Each row was made from one small tree. The marks that hang from a mark follow it in brackets, in the order of their numbers. Every link used is in the known rows. Write each row's tree.
Known rows:
q_610{q_889{q_226 q_286 q_597}}: [ 2.219  1.192 -1.156 -0.503  0.308 -2.819 -2.322  0.041  2.247  3.148
  0.893  0.937  0.134 -1.249 -1.386  2.265  2.077  1.695  0.548  0.268
 -8.216  0.955]
q_17{q_889{q_226 q_286 q_610}}: [ 0.281 -1.712  2.064 -0.910  0.244  0.221 -2.419 -0.647 -0.420  2.206
 -1.406  0.269 -2.220 -1.342 -2.030  0.855  1.289  0.317  1.359  0.468
 -6.281  0.270]
q_17{q_102{q_226{q_889}}}: [ 1.616  0.187 -0.406 -1.283  0.490  1.895  0.800  2.272 -1.730 -0.682
 -0.056 -0.568 -1.222  0.241  0.659 -1.782 -3.008  0.161 -0.099  0.525
 -1.761 -0.530]
q_226{q_102{q_597{q_889{q_286}}}}: [ 0.801  1.726 -3.108  0.455  0.630  0.170  1.124 -1.926  0.190  5.372
 -0.589 -0.704  0.310  1.321 -1.007  1.637  0.834 -0.664  0.745 -0.142
  0.063  0.228]
q_226{q_102{q_597}}: [-0.116  1.339 -2.458  1.027  0.932  0.800  1.052 -1.088  0.556  3.699
 -0.965 -1.577  0.588  1.454 -0.218  0.654 -0.085 -0.514 -0.506 -0.220
 -0.170  0.012]
q_102{q_226 q_597{q_889{q_17 q_286}}}: [ 3.450  1.892 -0.975 -0.862 -0.377  1.561  1.487 -2.161 -2.168  3.758
 -0.410  0.989  2.828 -0.037 -0.323  2.244 -0.404 -0.326  0.925  0.425
 -1.172 -0.280]
q_889{q_226{q_102} q_610}: [-0.070 -1.756  1.034 -0.485  2.268  2.482 -2.369  0.205  1.841  2.196
 -0.542 -0.887  0.193 -0.895 -1.947  0.734 -0.041  0.087  0.218  0.105
 -2.541 -0.222]
q_226{q_889{q_17}}: [ 1.167  1.190 -0.471  0.582  0.197 -5.648 -0.429  2.968 -0.915 -0.508
 -0.251 -1.407 -0.511 -0.012  0.480  1.079  0.337  0.313  0.344 -0.834
 -3.291 -0.691]
q_610{q_889}: [ 0.279  2.464 -1.859 -0.140 -0.318 -2.221 -0.559 -0.464  0.964  0.043
 -0.089 -0.809 -0.436  0.596 -0.943  0.504  0.807  0.901 -0.775 -0.369
 -3.534  0.373]
q_226{q_889{q_286}}: [ 1.647  0.765 -2.564  0.901 -0.379 -5.423 -1.030  1.104 -0.850  1.293
  0.512 -0.030 -1.214 -0.288 -1.354  1.078 -0.103  0.757  0.385 -0.681
 -3.742  0.230]
q_809{q_610}: [ 0.746  1.518  0.345  0.248  1.261  1.312  0.466 -1.315 -0.141 -0.620
 -1.810  2.765 -1.612 -1.295 -0.231  0.144 -0.510 -0.117  0.571  0.247
  0.300 -0.211]
q_610{q_809 q_889{q_226}}: [ 1.196  1.626 -2.133 -1.277  0.221 -3.479 -1.137  0.330  1.554  1.810
  0.028  0.014  0.245  0.112 -2.190  0.971  2.527  0.848 -1.231 -0.218
 -5.527  1.346]
q_597{q_889}: [ 0.356  1.220  0.376 -1.175  0.348  0.953  0.367 -0.257  0.041  0.813
 -0.303 -0.313  0.680  0.737  0.280  0.241  0.954 -0.465  1.022  0.115
  1.584 -0.243]
q_809{q_610{q_889}}: [ 1.108  3.719 -1.255  0.086  1.120 -1.072 -0.052 -1.740  0.700 -0.519
 -1.867  1.949 -2.001 -0.704 -1.090  0.617  0.290  0.633  0.006 -0.117
 -2.935  0.190]
q_809{q_610{q_889{q_17 q_226 q_597}}}: [ 2.395  3.098  1.185 -0.559  2.125 -1.603 -1.143  0.496  1.798  0.844
 -1.682  2.346 -0.857 -2.091  0.128  2.125  1.738  1.039  1.103  0.378
 -6.686 -0.147]
q_17{q_102 q_889{q_286}}: [-0.564 -1.135  0.552 -0.934 -1.040  0.675  0.874  0.576 -2.038  1.581
 -1.155  0.203 -5.704  0.170  0.178 -1.643  0.320 -0.317  1.561  0.825
 -3.527  0.294]
q_226{q_102}: [-0.841  0.262 -0.988  0.515  0.833 -1.516  0.512 -0.086  0.622  1.543
  0.020 -1.004 -1.475  0.480 -0.679 -0.543 -0.701 -0.426 -0.039 -0.180
  0.739 -0.347]
q_809{q_610{q_889{q_226 q_286}}}: [ 1.948  2.357 -2.426 -0.112  1.023 -0.985 -1.532 -2.180  0.819  1.194
 -0.921  3.888 -2.205 -1.894 -2.495  1.921  0.678  1.180  0.824  0.153
 -5.285  0.681]
q_226{q_889{q_286 q_597 q_610}}: [ 2.700  0.140  1.058  0.576  0.978 -3.976 -2.326  2.063  0.788  3.054
 -0.234 -0.750  0.098 -1.302 -1.238  1.666  0.655  1.226  0.570 -0.367
 -7.855  0.153]
q_889{q_226}: [ 0.479 -1.023 -0.176 -0.736  0.775  1.676 -1.571  0.419  0.796  0.429
  0.281  0.607  0.994 -0.685 -0.227  0.796  0.506  0.269  0.402  0.328
 -1.145  0.109]
q_102{q_597}: [ 0.934  1.163 -1.724  0.554  0.196  2.389  0.719 -1.142  0.023  2.425
 -1.104 -0.656  2.571  1.041  0.673  1.373  0.726 -0.080 -0.509 -0.058
 -1.148  0.408]
q_889{q_286}: [ 0.789 -0.974 -1.271  0.491 -0.994 -1.810 -0.333 -0.999 -0.708  1.779
  0.794  1.678 -1.293 -0.812 -1.450  0.737  0.138  0.368  0.639  0.003
 -1.574  0.516]
q_597{q_889{q_286}}: [ 1.050  0.473 -0.766 -0.759 -0.454 -0.850  0.078 -1.149 -0.527  2.223
  0.421  1.119 -0.328 -0.065 -1.067  1.020  0.991 -0.140  1.592  0.141
  0.143  0.250]
q_226{q_102{q_597{q_889}}}: [ 0.223  2.486 -2.190  0.111  1.257  1.358  1.432 -1.383  0.694  4.262
 -1.209 -1.825  1.244  1.955  0.140  0.899  0.729 -0.955  0.327 -0.126
  0.965 -0.149]
q_597{q_889{q_17 q_226{q_102} q_286}}: [ 0.976 -0.382 -0.707 -0.822  0.611 -2.346 -0.598  0.165 -0.062  3.642
  0.743  0.880 -1.329 -0.730 -1.393  1.974  1.458 -0.328  2.482  0.148
 -1.253 -0.415]
q_226{q_889{q_597}}: [ 1.816  1.856  0.467  0.352  1.111 -4.219 -0.951  3.132  0.868  0.863
 -0.238 -1.754  0.747 -0.003  1.085  0.612  0.578  0.737  0.151 -0.286
 -4.713 -0.222]
q_889{q_17 q_286 q_597 q_610{q_809}}: [ 2.683 -1.833  3.534 -0.202  0.021 -4.680 -0.865  1.488  0.365  4.987
 -0.188  0.999 -0.641 -2.379 -1.660  1.942  2.627  0.495  0.684  0.094
 -7.568  0.710]
q_610{q_809 q_889}: [ 0.914  2.472 -2.160 -0.619 -0.611 -4.955  0.267  0.024  0.873  1.466
 -0.152 -0.568 -0.689  0.727 -2.069  0.323  2.072  0.647 -1.628 -0.490
 -4.342  1.264]

Which tree is each row?
[ 0.809  0.787 -0.838  0.422  1.620 -5.597 -0.837  2.113  0.731  2.673
 -1.015 -2.759 -1.382  0.475 -2.529 -0.120  0.218 -0.019 -0.983 -0.983
 -3.998  0.044] | q_226{q_102 q_889{q_610{q_809}}}
[ 2.045 -1.647  3.718 -1.527  2.045  0.789 -2.265  1.893  2.473  3.686
 -0.655  0.002  2.273 -1.753 -0.921  1.219  2.394  0.524 -0.137  0.586
 -6.319  0.834] | q_889{q_226 q_597 q_610{q_809}}
[ 0.741  1.039  0.711 -1.667 -0.013  6.109  2.224 -0.271 -2.509  1.599
 -2.592 -1.254 -1.250  1.351  1.700 -1.685 -1.362 -0.727  0.055  1.246
 -2.747 -0.207] | q_17{q_102{q_226 q_597} q_889}
[ 1.292 -2.286  1.730  0.435 -0.483 -1.755 -1.372 -0.033 -0.842  2.269
 -0.001  1.068 -1.260 -2.011 -2.000  1.955  0.750  0.423  1.090 -0.249
 -4.452 -0.017] | q_889{q_17 q_286 q_610}
[ 1.466 -0.910  5.104 -0.219  1.143 -0.368 -1.262  2.099  1.127  2.001
 -0.872 -0.809  0.854 -1.628  0.701  1.383  1.412  0.331  0.789  0.195
 -4.957 -0.557] | q_889{q_17 q_597 q_610}
[ 3.055  0.069 -0.108 -0.194  0.304 -1.680 -1.429  0.181 -1.424  0.914
  0.148  0.210  0.491 -1.332 -2.467  0.599 -2.651  0.864 -0.217 -0.139
 -4.564 -0.271] | q_102{q_226{q_889{q_286 q_610}}}
[ 1.745  0.114 -0.736 -1.174  0.273  7.393  1.901 -0.392 -1.582  1.817
 -0.824  0.021  1.045  0.843  1.282 -0.658 -2.144 -0.241 -0.389  1.016
 -0.702  0.089] | q_17{q_102{q_226 q_597}}
[ 1.945 -0.632  1.843  0.446 -0.427 -4.316 -0.185  1.431 -0.096  3.055
  0.736  1.209 -0.913 -1.878  0.290  1.814  1.433  0.521  1.635  0.260
 -4.586  0.027] | q_889{q_17 q_286 q_597}
[ 3.024  1.637  1.662 -1.433  0.908  4.833  0.754 -1.382 -1.144  2.751
 -1.722 -0.761  4.364  0.185  0.070  1.897 -0.524 -0.427  0.251  0.349
 -1.423 -0.700] | q_102{q_226 q_597{q_889{q_17 q_610}}}
[ 2.851 -2.558  2.603 -1.074  1.157 -1.007 -2.624  0.797  1.807  5.433
  0.147  1.529  0.926 -2.562 -2.448  1.964  2.468  0.903  0.506  0.569
 -7.928  1.388] | q_889{q_226 q_286 q_597 q_610{q_809}}
[ 2.033  0.924  2.266  0.156  1.740 -2.397 -2.017  3.076  1.387  1.468
 -1.011 -2.236  1.250 -0.555  0.211  0.868  0.529  0.862 -0.001 -0.348
 -6.345 -0.284] | q_226{q_889{q_597 q_610}}
[ 1.165 -2.025  1.685 -1.403  1.286  1.226 -2.107  0.528  1.225  2.314
 -0.559  0.362  1.265 -1.173 -2.246  0.978  1.609  0.250 -0.522  0.139
 -4.154  0.844] | q_889{q_226 q_610{q_809}}
[ 1.089  2.300 -1.219 -0.512 -0.821 -6.859  0.434  0.859  0.202  1.343
 -0.280 -0.503 -0.967  0.228 -1.462  0.955  2.593  0.536 -1.075 -0.629
 -5.260  0.788] | q_610{q_809 q_889{q_17}}
[ 1.514 -1.841  0.534 -0.116 -0.339 -2.346 -0.984 -0.749 -0.204  3.631
 -0.113  1.301 -1.004 -1.404 -3.471  0.985  1.365  0.328 -0.303 -0.169
 -4.219  1.270] | q_889{q_286 q_610{q_809}}
[ 2.090 -1.396  0.791 -0.432  0.670 -0.520 -2.061  0.581  1.334  3.569
  1.132  1.857  0.711 -1.987 -0.481  1.846  1.343  0.918  1.412  0.730
 -5.077  0.627] | q_889{q_226 q_286 q_597}
[ 1.032  0.308  1.906 -1.766  0.831  0.542 -0.292 -0.073  0.560  2.425
 -1.056 -0.659  1.181  0.198 -1.433  0.344  2.031 -0.539  0.178 -0.010
 -1.087  0.411] | q_597{q_889{q_610{q_809}}}
[ 1.599 -3.082  5.177 -1.863  2.014  4.873 -2.030  3.846  1.450  2.461
 -0.792 -0.163 -0.042 -1.924  1.441  0.929  1.517  0.479  1.654  1.068
 -6.402 -0.317] | q_889{q_17{q_102} q_226 q_597 q_610}
[ 0.617 -1.049  3.693 -2.744  0.260  3.298  1.053  0.878 -2.067  1.196
 -2.358 -1.050 -3.290 -0.014 -0.629 -2.848 -1.073 -0.665 -0.281  1.167
 -4.358  0.064] | q_17{q_102{q_226} q_889{q_610{q_809}}}
[ 2.221 -1.726  3.849  0.318  0.365 -2.221 -1.491  1.127  0.399  3.652
 -0.127  0.806 -0.368 -2.521 -0.807  2.185  1.380  0.725  1.451  0.195
 -6.609 -0.044] | q_889{q_17 q_286 q_597 q_610}
[ 1.840 -0.034  0.339  0.091  0.970  1.231 -0.508  3.075 -0.722  2.101
 -2.032 -2.343  0.049  0.501  0.833  1.322  0.542  0.325  0.220 -0.436
 -5.827 -0.286] | q_226{q_889{q_17{q_102{q_597}} q_610}}
[ 1.631 -0.777  3.060 -0.835  1.287 -0.748 -1.368  2.620  1.249  1.668
  0.279  0.313  1.407 -1.765  1.476  1.889  1.850  0.438  1.372  0.566
 -4.251 -0.435] | q_889{q_17 q_226 q_597}
[ 1.962  2.320 -1.455 -0.969 -0.340  1.839  1.227  0.250 -0.827  1.334
 -0.872 -0.919 -0.013  0.745  0.481  0.657 -0.365  0.560 -0.549  0.300
 -4.841  0.004] | q_610{q_889{q_17{q_102{q_226 q_597}}}}
[ 1.523  1.416 -1.380 -1.127  1.138  4.520 -0.200 -0.991  0.678  3.346
 -1.120 -0.444  4.028  1.153  0.637  2.366  2.025 -0.267  0.714  0.265
 -0.852  0.258] | q_102{q_597{q_889{q_226}}}
[-0.673 -1.285  3.187 -1.956  0.268  2.031  0.473  1.520 -1.060  1.669
 -2.755 -1.535 -4.171  0.476 -0.295 -2.177  1.353 -0.672  0.128  0.677
 -4.759  0.484] | q_17{q_102 q_889{q_610{q_809}}}
[ 1.165 -1.373 -0.123 -0.987  0.703  5.177 -0.001  1.774 -0.443  2.361
 -0.864  0.270  0.451  0.037  1.730  1.623  1.321 -0.053  1.024  0.651
 -2.973  0.068] | q_889{q_17{q_102{q_597}} q_226}
[ 2.323 -2.559  2.764 -0.670  1.400  1.480 -3.339  0.503  1.941  4.141
  0.299  1.388  1.124 -2.642 -1.567  2.192  1.417  1.102  1.288  0.641
 -6.917  0.609] | q_889{q_226 q_286 q_597 q_610}
[ 1.573  1.120  0.955  0.283  2.306 -6.182 -0.990  3.279  1.861  4.069
 -1.054 -3.097 -0.458 -0.043 -1.360  0.051  0.858  0.201 -0.736 -0.621
 -6.489  0.039] | q_226{q_102 q_889{q_597 q_610{q_809}}}
[ 0.461  0.725  2.189 -0.148 -0.420 -3.616 -0.094  0.247 -0.458  2.625
 -0.972 -0.112 -2.702 -0.648  0.293  0.008  1.474  0.079  1.439  0.665
 -5.640  0.167] | q_17{q_889{q_286 q_597}}
[-0.044 -1.063  0.039 -0.109  1.188 -1.613 -0.816  1.532  0.470  1.511
  0.340 -0.304 -0.897 -0.732 -0.353  1.044  0.377 -0.263  0.964  0.039
 -1.212 -0.713] | q_889{q_17 q_226{q_102}}
[ 0.305  0.762 -0.606  0.796  1.825 -3.369 -1.311  1.863  0.824  1.666
 -0.971 -2.947 -1.120  0.384 -1.670  0.046 -0.846  0.215 -0.389 -0.884
 -3.154 -0.608] | q_226{q_102 q_889{q_610}}
[ 2.682  3.157  0.251  0.517  0.774 -4.329 -0.255 -0.770  0.654  2.028
 -1.291  3.057 -2.717 -2.215 -0.850  2.030  1.397  1.065  1.256  0.120
 -6.865  0.189] | q_809{q_610{q_889{q_17 q_286 q_597}}}
[-0.419 -1.458  1.391 -0.414  0.809 -0.755 -2.144 -0.608  0.064  3.399
 -1.434 -0.582 -3.404 -0.991 -2.545  0.383  0.696 -0.028  1.299  0.324
 -5.769 -0.017] | q_17{q_889{q_226{q_102} q_286 q_610}}
[ 0.944  2.762 -3.884  1.544  1.367 -2.963  0.457  0.977  0.344  3.259
 -1.196 -2.972  0.590  1.946 -0.216  1.014 -0.265 -0.047 -0.710 -0.900
 -2.634 -0.216] | q_226{q_102{q_597} q_889}
[ 1.915 -1.609  1.864 -1.446  0.686  0.661 -2.151  0.050 -0.024  3.049
 -0.044  1.196  0.590 -1.710 -1.840  2.766  2.084  0.156  2.316  0.169
 -3.789 -0.127] | q_597{q_889{q_17 q_226 q_286 q_610}}
[ 2.165 -0.556  0.180  0.927 -0.102 -5.236 -1.914  1.910 -1.018  1.616
 -0.333 -0.518 -1.155 -1.315 -1.843  2.080  0.505  0.871  0.740 -0.866
 -6.407 -0.238] | q_226{q_889{q_17 q_286 q_610}}
[ 0.839 -0.535  4.727 -1.886  1.594 -0.521 -1.718  1.649  1.283  2.936
 -2.267 -1.302 -0.513 -0.986 -0.423  0.096  2.886  0.059  0.327  0.787
 -8.036  0.466] | q_17{q_889{q_226 q_597 q_610{q_809}}}
[ 1.843  1.457 -0.641 -1.871 -0.728 -2.676  1.554  1.439 -0.984  1.005
 -0.134 -0.132 -2.154  0.111 -1.010 -0.613  0.452  0.352 -1.024  0.222
 -5.011  0.540] | q_610{q_809 q_889{q_17{q_102{q_226}}}}
[ 1.996 -0.920  4.838 -0.647  0.969 -2.785 -0.517  2.470  1.016  3.201
 -0.996 -0.651  0.693 -1.585 -0.199  1.185  2.538  0.155  0.011  0.137
 -5.932  0.188] | q_889{q_17 q_597 q_610{q_809}}
[ 1.480 -0.621 -0.371 -1.157  0.446  6.723  0.452 -0.779 -0.427  4.765
 -1.408 -0.016  0.316  0.822 -0.007  0.870  1.063 -0.247  1.173  0.553
 -2.361  0.649] | q_17{q_102{q_597{q_889{q_286 q_610}}}}
